Known rows, with every step that occurs
kenenas-kovu-pupov: [  1  42 -14 -12  27 -10  14  -2   2   7  16  -3  -6  34  27  -1 -39 -34
  22   5  13 -18  -9 -23]
pupov-kovu-pudad-viripe: [-14 -10  11 -58   6 -24  -3  38  19 -15 -13  12 -11   7  -6 -12  -9  10
 -13  -5  21 -22  -9 -44]
viripe-pudad: [-16  14  -1  20  -2  -2 -11  -7  -9   9   4  13   8 -28  34  -5   9  -6
 -11  18 -12  17 -11   5]
rafek-kenenas: [-14 -10  13  -4   1   3 -14  21  -5  10 -15  -2   6  11   8  15  12  -1
  -8   4  14 -27 -12  -9]
pudad-kovu: [  7  10   4  -8  26   8 -16  -7   6  18  -6  -2 -22   1  14   3 -16  -8
  16 -25  18  -7  -5  18]
viripe-pudad-pupov-kovu-kenenas: [-10  51  12  28  15  28 -15 -24 -25  28 -40  45   7  -4  44 -11  14   3
   1  32   1  -3 -26 -26]
pudad-kovu-kenenas: [ 18  12  24   9  38  15 -19 -13  -1  13 -30  10 -29  15   9  -6 -13   0
   9 -26  -4 -15 -15  12]
kenenas-pupov-kovu-pudad: [  4  27 -19 -38  17 -34 -24  23  -4   8 -38   9 -32  34  14 -17 -15  -2
   6  19  28 -28  -9 -37]
pupov-rafek-pudad-viripe: [-13  -2  12 -42  -2   8 -17  33   5   0  24 -30  14  30 -27  19  12   7
  -8 -16  22 -31  -9 -46]
viripe-pudad-pupov-rafek: [-29  44  -7  51 -11  43 -23 -17 -22  29  -7  -1  29  -4  42  17  35  -1
  20  -1  26  -5 -31 -14]
rafek-pudad-pupov: [-12  29  -9 -17  -1  11  -8  -7  -2  20 -11 -15 -14  48   1  16   6  -4
  30 -13  31 -11  -9  -8]
kovu-kenenas-pupov: [ 25  12   1  14  23 -12 -15 -12 -23   3 -30   6 -24  23  18 -20  -9  -2
  -5   8 -19 -15 -16 -24]
viripe-pudad-pupov: [-24  29  -9  36  -8  19  -8 -27 -13  22 -10  12   5 -16  54   4  18  -8
  15   4   8  15 -24   5]
viripe-pudad-kovu-kenenas: [  3  25  21  26  36  15 -28 -21 -12  22 -25  23 -19 -13  44 -12  -4  -7
  -2  -8 -16   1 -26  16]
viripe-pudad-kovu: [ -7  22   1   9  22   6 -27 -14  -4  28  -2   9 -15 -30  50  -1  -6 -14
   7  -8   6   8 -15  24]
bilol-pupov: [  0 -15   5 -17  11   7   1  17   6 -18  25   1  23  -9 -13  27   0 -21
 -14   8  -7   9   0  -4]
bilol-pupov-kovu-kenenas: [ 14   7  25 -26  33  14  -6  21  -3 -12  -4  34  23   4 -22  12  -3  -8
 -30  36 -17  -8  -1 -35]
bilol-pupov-kovu-pudad-viripe: [-14 -25  20 -77  15 -17  -2  56  25 -31  12  11   9   0 -19  14 -12 -10
 -28   4  13 -12  -9 -48]
pupov-kovu-kenenas: [ 13  22  19  -8  23   8  -7   3 -10   5 -29  33   2  11 -10 -14  -2  11
 -13  29 -10 -17  -3 -30]
rafek-pupov-kovu: [ 10  35  -8 -43  21 -26 -18  36   3   3  15   4   6  -7 -10  -8   7  10
   7  28   9   9   0 -22]
rafek-pudad-kovu-pupov: [  5  53 -13 -30  29  -8 -26  -4   9  21  10  -8 -40  53  -1  14 -48 -35
  33 -28  35 -25 -12  11]
kenenas-pupov-rafek-pudad-kovu: [ 12  43 -17 -31  33   4 -55  11 -13  42  -8 -34 -29  58   9  15  -9 -14
  28 -17  45 -45 -14 -22]
pupov-rafek: [ -5  12   0  15  -4  25 -15  12  -8   7   3 -13  24  13 -10  14  18   8
   4  -4  17 -19  -6 -18]
pudad-kovu-pupov-rafek: [  4  54 -11  19  21  27 -33  -7  -1  19  10  -7  -5  30   7  20 -27 -24
  33 -31  45 -32 -24   1]
kenenas-pupov-kovu-pudad-viripe: [  0   1  -8 -63  15 -43 -18  33   5  -5 -22   5 -32  15  16 -23 -20   0
 -10   4  24 -29 -16 -60]
rafek-kenenas-pupov-kovu: [  2  18  -9 -34  21 -16 -36  26 -19  29 -31  13  -7  16  26   1  -2  -9
 -12  44  29 -46 -11 -47]

Rows
[-15 -10   5 -67  17 -38 -34  54   0   4 -36   4 -23  26  24  -7  -7  -1
 -18  11  37 -56 -28 -68] : rafek-kenenas-pupov-kovu-pudad-viripe
[-21  15  -4   8  -8   4   0  -2   6   0 -37  -5 -23  43  12   4   9   3
  36 -35  34 -10 -25   0] : kovu-pudad-pupov
[-31 -28  27 -61  21 -25   4  59  15  -5 -20 -22 -11  40  27   4   1  -4
  -5 -19  24 -52 -27 -50] : rafek-kenenas-kovu-pudad-viripe
[ 18  30 -21 -29  19 -19 -22   5 -15  22 -14  14 -14   3  20 -13 -15  -6
  -4  38  15 -18   1 -38] : kenenas-pupov-kovu
[-11  41  -1 -55  23  -3  -3  31   6   6  39 -33   8  64   0  17 -27 -25
  12 -13  35 -50 -18 -68] : kenenas-kovu-pupov-rafek-pudad-viripe
[-20   2  13  11  -3  29 -28  33 -15  16 -14 -15  32  25  -2  30  31   4
  -5   2  32 -47 -20 -26] : pupov-rafek-kenenas
[-13  31  -6  33 -10  46 -12  -9 -13  19 -11 -13  21  26   7  23  26   5
  32 -16  41 -20 -21 -18] : pudad-pupov-rafek
[ 26  35   4  18  42  21 -46  -8 -24  28 -34  -9 -23  37  22  -4  -6  -2
  18 -19  16 -42 -29 -22] : pudad-kovu-kenenas-pupov-rafek
[ -5  55 -13  23  23   1 -30 -24  -3  24  11  19 -22 -11  51   1 -38 -38
  19 -13  15   2 -26  24] : viripe-pudad-kovu-pupov
[ 11   9  11 -29  21  -5 -31  22 -19   2  -6 -23 -12  53  -9  -3   5   6
 -14  -7   3 -45 -24 -69] : kovu-kenenas-pupov-rafek-pudad-viripe
[ -4  44 -13  26  -3  20 -15   1  -7   1  16  -5  18  29  -9  17 -13 -16
  16  -8  27 -25 -20 -18] : kovu-pupov-rafek
[-20  49  -9  11   1  19 -15 -17 -15  33 -17  32  12 -20  50   0  13  -5
   9  32  22   5 -16 -18] : viripe-pudad-pupov-kovu
[-10  24   0 -18  -1  17 -22  24  -5  15   7 -26  13  49 -28  23  16   5
   8  -3  25 -29  -3 -24] : pupov-rafek-pudad
[ 10  37  23 -11  37  31 -40  10  -7  26 -23 -16 -14  64 -19  15   4   4
  16 -28  22 -44 -19 -13] : pupov-rafek-pudad-kovu-kenenas
[ 17  36   2  24  45  -5 -42 -24 -25  31 -34  17 -40  -6  67 -22 -14 -16
   1   2 -14  -6 -31   1] : viripe-pudad-kovu-kenenas-pupov
[  7  23 -20  10   5   7 -29   6 -22  15  -5 -18   6  21  13   4   9  -3
   7   5  20 -26 -14 -33] : kenenas-pupov-rafek
[ -3  35   4 -28  23  24 -39  17   0  32   0 -29  -9  51 -13  25   1  -4
  25 -27  44 -38  -8  -5] : pupov-rafek-pudad-kovu
[-11   8   1 -33  23 -21  13  29  12   0 -22 -16 -17  49  18  -9  -8  -6
  18 -11  15 -23  -9 -19] : kenenas-kovu-pudad
[  3   4   3 -44  19   9  -6  28   5  -4  18  22  28 -13 -16  22  -6 -19
 -22  37   4  -2   9 -27] : bilol-pupov-kovu
[  5  39  12  10  18  28  -6 -15 -15  19 -43  32  -2  23  10  -5   6   9
  13  14  13 -19 -13 -31] : pudad-pupov-kovu-kenenas
[-26  27  -3  24 -12  30 -14   9  -2   6 -35 -18   4  56   3  17  28  11
  41 -37  51 -31 -32 -16] : kovu-pudad-pupov-rafek
[-10  18   0 -35   8 -14  -9  29   9  -1 -31  16 -13  26  -8  -9  -4   7
   3   9  24 -20  -4 -23] : pupov-kovu-pudad
[ 15  25  22 -25  41   5 -25  -1   2  20 -26  -5 -39  51 -10   0 -15  -2
  12 -25   4 -26  -9   4] : rafek-pudad-kovu-kenenas
[-20  -1  18 -31  32  30 -14  59  -7  11  13 -23  54  34   8  52  23 -25
  -8  20  27 -50 -18 -52] : bilol-pupov-rafek-kenenas-kovu
[ -8  67 -13 -30  25   6  -9  21  -4  21  21 -29   8  83  -3  20 -22 -29
  29   3  39 -48 -12 -46] : kenenas-kovu-pupov-rafek-pudad
[ 15  36   0  -5  22   4 -37  11 -28  17 -24 -20 -10  72 -12   2  10   2
   3   7   6 -44 -19 -47] : kovu-kenenas-pupov-rafek-pudad
